What can hang from each mark
q119: q550 q982
q550: q119 q279
q249: q756
q279: q550 q982
q982: q119 q279 q756
q756: q249 q550 q982

Each row was made from one small tree. The marks that hang from a mark follow it in brackets, in the order of their numbers. Every link used is in the known rows. Write each row's tree.
Known rows
q756(q249 q550(q279) q982(q119)): [ 0.83  4.01  3.67  1.75 -3.67  4.38  2.53  5.17 -2.75  1.13  2.26  1.52
 -1.67  1.26  1.15  0.55 -0.30  2.20  0.50  0.43  0.10  1.67  1.43]
q982(q756(q550)): [-1.74  4.32  2.47  0.20 -1.07 -0.42  2.24  3.66 -0.44 -3.04  2.97 -1.20
 -2.01  0.57  1.32  2.69  1.30  3.04 -0.35  1.13 -1.87 -0.64  3.96]
q249(q756(q550 q982(q119 q279))): [ 0.54  1.38  3.47  2.36 -2.32  1.69  1.53  3.45 -3.83 -0.24  4.06  1.67
  0.33 -0.04  1.75  2.02  2.53  1.82  0.11 -1.48  2.29  0.32  0.70]
q982(q119(q550) q279 q756(q249)): [-1.93  1.79  3.62  1.91 -0.71  3.13  1.39  1.23 -2.20  1.75  1.78  0.53
 -0.54  2.65 -0.67 -2.00 -0.55  5.67 -0.08  0.05 -3.99 -1.93  4.10]
q756(q550 q982): [-0.66  3.14  1.62  1.10 -1.94 -0.31  2.11  4.15 -1.49 -2.39  2.91 -0.16
 -1.21  0.36  2.09  4.35  2.03  1.50 -1.57 -0.24 -0.43  1.31  1.82]
q249(q756(q982)): [ 0.28  1.57  3.75  2.67 -1.54  1.20  1.36  2.91 -1.63 -0.02  2.38  0.07
 -2.81  0.86  1.05  3.27  2.37 -0.04  0.01 -2.92 -0.43 -0.39  2.64]
q249(q756(q550(q119 q279) q982)): [-0.09  0.89  3.33  2.65  0.04  2.46  3.74  6.34 -2.51 -0.16  3.01  2.19
 -3.03  0.58  2.19  3.97  0.30  1.32  0.00 -0.57  2.70  1.04  2.14]
q550(q119(q982(q756(q249))) q279): [-1.84  4.20  3.94  1.87  0.48  5.05  3.36  6.12 -0.99  0.54 -0.78 -0.60
 -5.12  2.80  0.23 -0.71 -0.68  6.63  0.50  0.85 -2.89 -3.62  6.08]
q279(q550 q982): [-0.32  1.24  6.02  1.66 -0.86  0.76 -1.89  2.34 -0.63 -0.90  1.23  0.51
 -1.49  2.69  0.31 -1.26  2.61 -0.15 -0.49 -0.92 -1.83 -1.79  2.31]
q119(q982): [-1.08  1.93  2.47  1.32 -2.16  1.26  2.61  2.90 -1.41 -1.15  1.60 -1.20
 -3.37  1.77  0.30 -0.46  2.84  5.92 -0.31  0.89 -2.60 -3.62  3.31]
q982(q119 q279): [-0.31  1.08  3.38  2.59 -2.45  1.44 -0.07  0.23 -2.64  0.65  3.28  0.02
  0.13  0.83  0.08 -1.44  2.13  5.08 -0.43 -0.41 -0.07 -1.68  2.16]
q982(q756): [-1.53  3.42  3.04  1.29 -1.21  0.10  1.15  1.76  0.01 -1.36  1.80 -2.01
 -2.68  1.04  0.25  1.84  1.21  2.48 -0.17 -0.42 -3.18 -1.80  5.21]
q249(q756): [-0.63  0.90  4.39  2.36 -0.45  1.03  1.06  1.79 -1.78 -0.24  3.08  0.40
 -3.02  1.20  0.32  0.33  2.63  2.29  1.01 -1.56 -0.08 -1.77  2.95]
q249(q756(q550)): [-0.89  1.92  3.78  1.16 -0.68  0.52  2.10  3.51 -2.39 -1.99  4.42  1.30
 -2.38  0.72  1.21  1.42  2.76  2.70  1.03  0.09  1.40 -0.33  1.82]
q279(q550): [ 0.09  1.60  4.49  1.97 -2.04  1.02 -1.01  1.75 -0.74  0.34  1.35  0.21
 -2.23  2.00  0.47  1.28  3.41  1.29 -0.39 -1.13 -1.25 -2.34  3.45]
q756(q982): [-0.11  2.23  2.31  2.02 -1.93  0.32  1.26  2.31 -0.91 -0.78  1.89 -1.20
 -1.84  0.97  1.24  3.47  1.69  1.29 -1.39 -1.72 -1.91  0.15  2.76]
q982(q279 q756(q249 q550(q119))): [-2.77  5.11  3.37  1.10  3.13  2.56  0.37  5.30 -2.02 -2.06  2.22  0.12
 -0.98  0.66  1.49  1.28  0.87  6.38 -1.33  0.39  0.36 -0.79  4.30]
q119(q550 q982): [-2.06 -0.80  1.54  1.14 -1.49  0.98  4.35  1.90 -1.62 -0.34  1.89  0.07
 -3.11  3.12 -0.09 -0.63  1.32  6.55 -0.54  1.64 -4.52 -3.28  3.08]
q756(q249 q550 q982(q279)): [-0.74  4.19  3.03  1.18 -0.13  2.10 -0.98  4.18 -2.26 -1.83  2.55  1.75
  0.46  1.74  2.43  2.79  2.81  4.24 -1.32 -1.54  0.73  0.90  0.81]
q119(q982(q279)): [-1.36  0.87  2.43  1.75 -1.37  1.43  0.14  1.65 -1.64 -1.35  2.04  0.39
 -1.21  2.75  0.97 -0.53  4.03  7.55 -0.46 -0.01 -1.33 -4.05  2.33]

Write each row's tree
[-2.66  2.96  2.03  1.23  1.93  0.04  1.22  4.42 -1.53 -2.76  2.87 -0.29
 -0.62  0.10  1.76  2.60  1.06  5.77 -1.89  0.62  0.47 -0.81  4.11]  q982(q279 q756(q550(q119)))
[-0.78  1.96  5.48  1.89 -2.51  2.10  1.34  2.66 -0.61  0.27  1.76 -0.40
 -2.02  2.51 -0.43 -3.09 -1.51  0.86  1.52  0.84 -2.96 -1.00  3.44]  q550(q279(q982(q119 q756)))
[-1.92  1.42  2.92  1.32  0.93  2.12  5.17  6.53 -3.52 -1.74  2.81  0.10
 -4.38 -0.05  1.23  0.78  2.09  5.70 -0.15  1.64  1.49 -2.63  2.98]  q249(q756(q550(q119(q982))))
[-0.67  4.88  2.93  0.92 -1.10  1.89  1.36  5.10 -1.97 -1.78  2.03 -0.03
 -1.79  0.95  1.70  2.83  1.79  2.35 -1.11 -0.47 -0.56  1.56  1.92]  q756(q249 q550 q982)
[ 0.64  0.52  4.76  2.81 -3.09  2.13 -1.83  0.73 -2.27  1.92  2.08  0.86
  0.20  1.48  0.18 -1.07  3.38  2.84 -0.31 -1.27  0.23 -2.65  2.48]  q982(q119 q279(q550))
[ 1.39  1.49  3.98  2.56 -4.09  2.98  3.51  4.76 -2.88  1.19  3.62  2.26
 -1.98  0.83  1.30  1.97  0.61  0.21  1.69 -0.38  1.72  1.17  1.06]  q249(q756(q550(q279) q982(q119)))
[-1.82 -2.13  4.09  1.63 -0.50  1.10  1.64  1.33 -0.53 -0.01  2.92  3.02
 -1.43  5.10 -0.10 -2.24 -1.09  3.00  0.53  1.31 -3.49 -0.26  1.40]  q119(q550(q279(q982)))
[-1.67  4.57  4.96  1.58  0.67  4.55  1.67  6.28 -1.36  0.62 -1.92 -1.96
 -5.02  1.76  0.02  0.25  1.75  4.37 -0.79 -0.37 -3.37 -4.94  6.92]  q279(q550(q119(q982(q756(q249)))))
[-1.36  1.76  4.37  1.94 -2.42  4.17  3.60  2.36 -1.27  3.10  1.39  1.00
 -2.90  3.39 -1.14 -2.19 -2.75  3.71  1.59  1.15 -4.68 -1.43  4.62]  q982(q119(q550(q279)) q756(q249))
[-1.96  6.34  3.64  0.19  0.14  1.62  1.34  4.71 -1.05 -2.45  2.05 -0.82
 -2.59  1.13  0.85  1.23  1.09  3.78  0.26  0.78 -1.93 -0.52  4.17]  q982(q756(q249 q550))
[-0.46  3.72  4.19  0.95 -0.96  3.20  0.90  4.17 -1.36 -0.70  2.84  2.62
 -2.12  2.83  1.16 -0.28  0.91  4.82  1.07  1.08  0.56  0.24  1.73]  q756(q249 q550(q279))
[-1.39  4.83  2.61  1.43  1.57  2.42  2.83  6.76 -2.99 -1.70  1.60 -0.70
 -2.38 -0.36  1.91  3.15  0.36  3.17 -2.51 -0.17  0.46  1.56  2.98]  q756(q249 q550(q119) q982)
[-2.52  2.18  2.05  1.92  1.28  1.66  1.77  3.87 -1.50 -1.28  0.69 -1.48
 -2.40  1.38  0.68  0.73  1.82  7.75 -1.46  0.21 -2.05 -4.20  5.40]  q550(q119(q982(q279 q756)))
[-1.99  2.74  3.68  1.52 -1.24  2.88  3.79  2.02 -1.99  1.70  1.38 -1.21
 -2.67  1.81 -1.23 -1.78 -1.66  3.64  0.14  0.74 -5.43 -1.55  5.22]  q982(q119(q550) q756(q249))
[-0.05  0.56  6.26  1.80 -1.95  2.93  2.32  4.01 -2.92 -0.30  4.27  2.97
 -1.75  2.04  0.51 -3.51 -0.03  1.03  2.80  1.36  1.54  0.23  0.27]  q249(q756(q550(q279(q982(q119)))))
[ 0.21  3.31  3.89  2.79 -2.01  3.64 -0.69  2.22 -3.09  1.38  1.70 -0.06
 -0.19  1.15  0.64 -0.10  1.58  3.53 -0.74 -2.25 -0.55 -0.24  1.87]  q756(q249 q982(q119 q279))
[-0.46  2.12  1.56  1.32 -1.23 -0.12 -0.08  3.24 -1.72 -2.52  3.52  1.31
  0.83  1.16  2.71  3.94  3.21  3.45 -1.66 -1.19  0.84  0.85  0.48]  q756(q550 q982(q279))
[-1.43  3.02  4.88  1.41 -1.55  0.98  1.58  2.33 -1.36 -1.00  1.68 -2.59
 -1.92  0.95 -0.49 -2.68 -0.52  0.75  0.05  0.53 -3.71 -1.15  4.21]  q279(q982(q119 q756))
[-0.13  2.37  3.06  1.53 -1.37  0.56  2.53  4.47 -2.19 -1.84  3.54  0.96
 -2.11  0.30  1.97  4.21  2.57  0.30  0.01 -1.35  0.96  0.69  1.61]  q249(q756(q550 q982))
[ 0.11  4.18  3.30  1.62 -1.90  3.14  0.35  4.00 -3.50 -0.38  2.77  0.93
  0.50  0.54  1.62  0.67  1.68  3.78 -0.95 -0.79  0.78  0.88  0.76]  q756(q249 q550 q982(q119 q279))
[-0.72 -1.42  3.09  2.37 -3.41  2.19  4.02  0.57 -1.92  2.96  3.07  1.82
 -1.89  2.97 -0.58 -1.90 -1.64  4.03  0.84  1.54 -2.65 -0.91  2.63]  q982(q119(q550(q279)))
[-0.20 -2.11  3.34  3.26 -1.94  2.05  2.47  1.07 -3.59  2.37  3.34  2.09
 -0.14  1.86  0.36  1.00  0.89  2.21 -0.20 -2.20 -1.07 -0.89  1.54]  q249(q756(q982(q119(q550) q279)))
[-1.84  5.39  3.69  0.72 -0.97  3.22  2.04  4.19 -0.70 -1.14 -0.11 -2.09
 -4.35  2.39  0.01 -0.64  1.60  5.77  0.47  0.21 -4.36 -3.99  5.31]  q119(q982(q756(q249)))
[-2.98  2.67  2.69  0.54 -0.44  2.96  4.19  3.27 -0.98 -0.31  0.31 -0.76
 -3.93  3.67 -0.56 -0.87  0.13  6.41  0.15  1.20 -6.44 -3.90  5.30]  q119(q550 q982(q756(q249)))
[-0.35  1.35  4.70  1.20 -2.55  1.79  1.92  3.63 -2.20 -1.06  3.79  1.89
 -0.86  2.04  0.72 -3.14 -0.44  2.09  1.05  2.70  0.30  0.81  0.50]  q756(q550(q279(q982(q119))))
[-2.31  4.07  2.70  0.61  1.58  3.41  4.08  7.02 -3.31 -2.22  1.38 -0.72
 -4.10  0.51  0.99 -0.43  1.28  7.89 -1.16  2.31 -0.16 -2.33  3.50]  q756(q249 q550(q119(q982)))
[-0.67  2.06  3.98  1.49 -2.14  1.98 -1.19  2.58 -0.16 -0.35 -0.09 -0.01
 -1.51  3.12  0.70  1.05  4.47  4.57 -0.03 -1.04 -2.93 -5.40  4.55]  q119(q982(q279(q550) q756))
[-1.31  1.94  1.31  1.98  1.18  0.32  1.24  4.85 -2.70 -2.26  3.05  0.49
  0.23 -0.15  2.84  4.38  1.81  4.37 -3.08 -0.72  1.76  1.04  1.91]  q756(q550(q119) q982(q279))
[-2.38  0.43  3.99  1.22 -1.09  0.60  3.44  1.43 -1.51 -0.20  2.15 -1.29
 -1.49  2.25 -0.98 -3.03 -2.09  1.30 -0.20  1.52 -5.69 -1.24  3.90]  q279(q982(q119(q550) q756))
[ 0.52 -2.15  3.80  3.34 -3.69  3.07  4.76  2.10 -2.64  3.68  2.85  2.65
 -2.37  2.62 -0.04  0.72 -1.15  0.63  1.45 -1.05 -1.85 -0.25  2.03]  q249(q756(q982(q119(q550(q279)))))
